What can hang from each mark:
M: R T X
D: X
T: D M
J: R X Y
X: J
R: M
Y: D J

Every row comes from one small tree of marks. The marks that hang from a mark follow it in brackets, in alphabetical order. Every link used is in the known rows. Which tree was each row made from?
Known rows:
T(D(X) M(R)): 12 -5 0 3 -20 -12 8 23 -7 -15 9 -9 0 20 12 20 -13 13 -11 11 4 13 -8
J(R Y): 8 1 9 -6 6 -10 -15 9 3 1 -2 -3 -9 -4 -8 -10 -8 10 -1 15 -11 12 -15
Y(D J(R(M) X)): -6 9 9 13 2 -12 5 4 -8 5 -7 3 -4 20 8 -8 14 -13 9 23 -1 14 -12
J(R X): -4 4 -6 -5 -8 -15 -9 3 2 3 -2 13 -6 19 9 -5 3 4 15 16 8 -1 -6
X(J(R(M) Y(D))): -5 3 15 19 25 -8 12 18 10 2 11 -1 -21 -18 -18 0 2 5 -18 14 -11 25 -25
R(M(X)): -7 -1 -1 16 -2 -1 8 0 6 -2 13 23 -2 -4 12 -2 5 -6 -2 -3 15 9 -5
J(R(M(T)) X Y): 2 22 -1 1 -10 -25 -8 20 -3 -4 13 16 -14 26 -9 -15 -3 6 -18 13 4 29 -9
D(X(J(Y))): 6 13 6 -4 8 -3 -2 25 -3 -8 2 -16 -6 -4 -28 -6 -10 9 -15 27 -5 16 -19
X(J(Y)): 2 12 2 -1 9 -4 -1 17 4 -2 4 -18 -10 -11 -22 -9 2 10 -16 10 -3 9 -12
D(X(J)): -2 7 0 0 1 -2 7 19 -2 -10 7 -1 0 -1 -14 0 -7 3 -2 23 7 6 -16
R(M(T X(J))): -9 15 -10 18 -7 -13 12 22 14 -12 33 21 -10 -4 -4 -10 3 3 -12 -4 23 18 -8
M(R T(D)): 1 5 -5 0 -22 -14 6 17 4 -15 11 -2 1 18 5 12 -10 10 -12 -9 -1 24 4
J(R X Y): 3 11 1 -8 -2 -15 -18 9 -1 4 -6 0 -9 15 -5 -11 1 8 2 20 -2 8 -9
R(M(T)): -2 11 -1 8 -8 -11 9 9 -2 -9 19 16 -4 12 -5 -3 -4 -2 -21 -6 6 19 0
R(M(T X(J(Y)))): -1 22 -4 13 2 -13 4 27 11 -10 29 7 -15 -9 -17 -18 1 7 -26 0 12 28 -13
D(X(J(R(M) Y))): 1 9 13 4 4 -15 4 26 -1 -10 10 11 -13 1 -20 -6 -15 10 -16 38 -1 30 -35
R(M(T(D))): 3 11 -8 2 -19 -20 10 13 4 -21 16 22 0 13 7 2 -9 -1 -24 -8 11 35 2
J(R X Y(D)): 3 7 7 1 17 -7 -10 7 1 10 -8 -11 -14 2 -9 -5 9 3 0 13 -14 11 -8
D(X): 5 1 4 -4 -1 1 -1 7 -7 -6 -2 2 4 6 -6 2 -12 -2 0 16 -1 6 -8
J(R(M) X Y): -3 11 4 3 -4 -16 -6 9 -4 2 2 15 -12 19 -2 -10 1 4 -10 21 2 20 -14
X(J(R)): -5 2 -2 1 -1 -13 2 14 12 -4 10 8 -11 -5 -2 -5 -2 12 11 19 5 2 -18
T(D M(R)): 7 -5 -5 7 -19 -12 9 15 1 -10 12 -11 -5 13 16 17 -2 15 -9 -3 5 8 -1

Which tree is each row?
1 1 5 13 27 -3 -4 19 20 4 10 -8 -20 -32 -10 -10 7 10 6 10 -5 12 -21
M(X(J(R Y(D))))
-5 0 -7 22 -5 -6 10 23 11 0 27 -12 -17 -4 8 6 10 19 0 1 18 -7 -11
T(M(R X(J)))
3 5 0 20 1 -5 2 29 8 3 23 -25 -20 -8 -5 -2 8 24 -12 4 7 1 -15
T(M(R X(J(Y))))
-7 3 6 8 -4 -16 12 22 3 -12 14 25 -8 5 -6 3 -13 5 -3 35 9 19 -30
D(X(J(R(M))))
2 7 1 2 7 -11 -12 22 18 -2 10 2 -16 -20 -7 -17 0 15 7 17 5 11 -23
M(X(J(R Y)))
-2 3 6 10 20 4 14 17 2 -5 5 -12 -5 -12 -20 10 0 -1 -5 16 -5 7 -14
Y(D(X(J)))
7 12 -4 -2 -20 -20 10 21 -3 -28 14 23 5 20 -1 4 -20 -3 -24 9 11 39 -6
R(M(T(D(X))))
0 8 6 2 4 -9 -6 6 -5 8 -14 -11 -2 14 6 -10 13 -8 21 22 -5 4 -7
Y(D J(R X))
-8 0 8 22 22 10 10 19 12 9 9 -28 -17 -22 -15 5 12 10 -10 0 -11 12 -14
M(R X(J(Y(D))))
10 1 -17 6 -14 -28 -3 26 26 -17 24 13 -14 -11 25 -4 1 20 13 10 29 7 -16
T(D M(X(J(R))))
0 -1 -14 15 -19 -14 12 28 16 -13 24 -6 -11 -1 19 11 5 20 -2 0 22 6 -9
T(D M(R X(J)))
11 0 19 0 10 -4 -3 13 -8 -1 -12 -13 3 2 -2 -6 -7 -9 18 33 -15 14 -19
Y(D(X) J(R))
-2 0 19 16 9 -8 9 3 -4 3 -3 0 -4 1 6 -5 4 -11 7 18 -10 20 -15
Y(D J(R(M)))
-6 -2 13 18 17 -8 20 19 5 -6 14 15 -12 -7 -12 9 -7 0 -5 28 0 21 -29
Y(D(X(J(R(M)))))
13 -2 19 1 24 -2 -8 15 -2 0 -6 -11 -9 -10 -19 -1 -11 3 -3 25 -22 19 -21
J(R Y(D(X)))
-3 3 -5 11 -10 -3 2 14 6 -1 21 2 -5 7 6 1 -1 9 0 -11 5 10 1
M(R T X)
6 16 -5 0 1 -19 -14 30 20 -8 23 5 -18 -13 -11 -23 -5 18 0 11 8 19 -18
M(T X(J(R Y)))
2 7 6 -3 7 -13 -8 19 9 -3 5 -6 -15 -12 -17 -11 -5 16 -1 21 -5 11 -21
X(J(R Y))
3 10 -14 7 -21 -18 5 15 13 -21 22 30 -1 4 16 -4 -4 -2 -14 -12 21 32 1
R(M(T(D) X))
-7 5 3 12 4 2 3 22 9 4 11 -19 -13 -10 -11 -2 5 16 -8 6 -2 11 -15
M(R X(J(Y)))
